Each row comes from the steps of one walk. Every step used is in the known rows, and no mark comes twice. Write the walk behind each row, first mark first.
Known rows:
U > E > B > V: [-69,7,10,-41,-14,2,-5,-20,-13,-23,33,-27,12,36,45,99,20,-12,12]
V > W > U: [42,71,28,10,23,44,-76,-4,-22,-33,32,3,30,18,-28,-1,-9,-1,-5]
C > U > E: [1,19,-10,-71,0,-19,-11,-18,-9,5,47,-75,4,-24,82,-16,72,12,-55]
C > U > E > B > V > W: [-40,19,37,26,4,-12,-53,-4,-26,-37,52,-13,18,-26,25,103,57,-39,29]
B > V > C > W: [80,-86,-12,-14,33,37,-7,-5,-12,-40,45,33,44,-23,63,92,10,-4,22]
B > E > W > U: [-24,70,-1,-15,19,46,-53,-6,-16,-21,19,22,42,18,-39,-6,-25,21,-57]
W > U > E > B: [-63,31,4,-64,11,3,-7,-5,-40,1,41,-30,21,30,-6,-8,-5,-8,-32]
E > W > U: [1,63,6,-15,13,26,-61,0,1,-23,47,22,42,33,-43,-12,-27,18,-35]
U > E > C: [72,-17,-15,-97,5,23,4,-1,-25,21,42,-25,34,33,44,-14,8,-38,-88]
B > V > U: [21,37,65,12,-26,45,9,-1,0,-31,16,7,13,52,27,74,34,33,-14]
W > U > E > B > V > C: [-19,-45,-18,-53,33,13,11,-11,8,-33,14,34,7,51,39,69,20,-5,-20]
W > U > E: [4,73,-20,-84,13,30,-8,2,-15,17,35,-61,-4,-13,18,-44,6,16,-46]
C > W > U: [71,22,13,-15,14,55,-64,-4,-21,-36,40,9,48,3,-25,-1,-28,17,0]
C > U > E > B > V: [-73,-7,18,-35,-21,-18,-22,-23,-5,-35,34,-23,14,31,45,100,44,-9,5]
V > C > U > E: [7,-16,-22,-78,20,-21,3,-12,0,1,40,-50,-1,-19,89,-12,79,11,-64]
U > E > C > W: [105,-54,-12,-57,10,37,-13,13,-40,-1,67,-6,57,-45,30,23,-2,-33,-26]
U > E > B: [-60,11,1,-64,12,-7,14,-8,-49,10,47,-44,26,30,39,9,7,-18,-28]
V > E: [53,41,-38,-4,-1,28,52,-37,-17,-8,50,-9,10,-35,61,16,28,42,-64]
V > W > U > E: [3,85,-9,-59,19,30,-22,14,-23,14,44,-55,-7,-46,2,-30,14,-1,-28]

Which walk is each row?
[-45,26,-15,-39,5,-36,-21,10,0,6,80,-25,28,-42,29,6,42,4,-53] : C > U > E > W
[-60,-30,3,-58,17,-33,1,-15,-28,-10,44,-21,25,27,45,15,46,-13,-44] : V > C > U > E > B
[-40,58,2,-32,3,0,16,33,-9,20,74,-15,18,-39,4,2,16,13,-50] : V > U > E > W
[74,-2,10,-81,-7,31,20,14,-23,19,37,-11,27,30,19,-14,18,-24,-96] : V > U > E > C
[-55,1,-21,-41,8,-36,-15,13,16,-8,73,-1,19,-41,31,38,51,3,-45] : B > V > C > U > E > W
[-39,44,-25,-49,16,-12,1,18,-11,22,78,-29,26,-36,28,2,9,0,-42] : U > E > W
[-50,19,5,-56,13,7,-13,3,-45,-3,50,-23,27,2,-13,2,-8,-12,-18] : C > W > U > E > B
[38,-82,-16,-32,32,25,5,7,-21,-30,52,25,35,-41,48,88,13,-14,19] : U > E > B > V > C > W
[90,-46,11,-41,-7,42,-7,22,-28,-12,63,9,45,-49,11,52,8,-23,-20] : B > V > U > E > C > W
[14,27,-26,-78,17,36,-7,14,-6,-2,41,-29,-4,-54,7,4,8,10,-18] : B > V > C > W > U > E
[23,52,-20,-75,14,38,-15,12,-22,10,50,-51,6,-55,5,-30,0,13,-25] : C > W > U > E
[82,8,3,-16,-8,57,-50,-1,-7,-44,45,43,41,-19,-53,28,-19,6,-26] : B > V > E > C > W > U
[74,-59,30,-28,-13,-25,-67,-38,-1,-43,39,3,61,67,61,16,67,-14,-80] : E > C > U
[96,-1,14,-29,10,57,-67,1,-19,-36,42,28,57,14,-43,-2,-32,-4,-26] : E > C > W > U
[82,-21,-19,-34,-22,30,19,-25,-7,-19,43,33,31,16,25,53,20,-15,-84] : B > V > E > C
[28,29,-29,-81,25,37,-1,15,-15,8,44,-32,1,-53,9,-26,6,11,-33] : V > C > W > U > E
[-7,60,37,18,10,34,-82,-6,-15,-49,29,19,25,23,-47,48,-7,-11,15] : E > B > V > W > U
[55,12,-1,-76,-2,31,-33,10,-14,-1,39,-3,23,10,-13,9,6,-44,-64] : B > V > W > U > E > C
[-60,26,28,-48,2,2,27,8,-45,8,42,-29,18,28,15,8,15,-3,-38] : V > U > E > B
[48,-51,21,-27,-7,-3,-57,-45,-18,-40,10,6,59,52,66,21,70,-11,-101] : B > E > C > U
[-12,76,-11,0,-8,26,-36,-3,15,-33,54,39,20,-15,-58,20,-11,34,-41] : B > V > E > W > U
[-21,20,38,40,12,8,-49,-8,-34,-39,45,2,29,4,24,111,26,-41,41] : E > B > V > W
[-71,21,13,-40,-16,9,-21,-15,-8,-28,30,-16,10,37,14,87,12,-7,9] : W > U > E > B > V
[78,4,8,-29,15,72,-63,-4,-31,-34,20,30,57,7,-38,3,-31,-3,-42] : B > E > C > W > U
[111,-56,-11,-13,-9,43,-3,-2,-27,-28,70,33,54,-56,18,70,5,-16,-24] : B > V > E > C > W
[38,-61,-18,-35,37,23,14,-24,13,-36,9,30,20,66,90,83,28,2,-16] : B > V > C
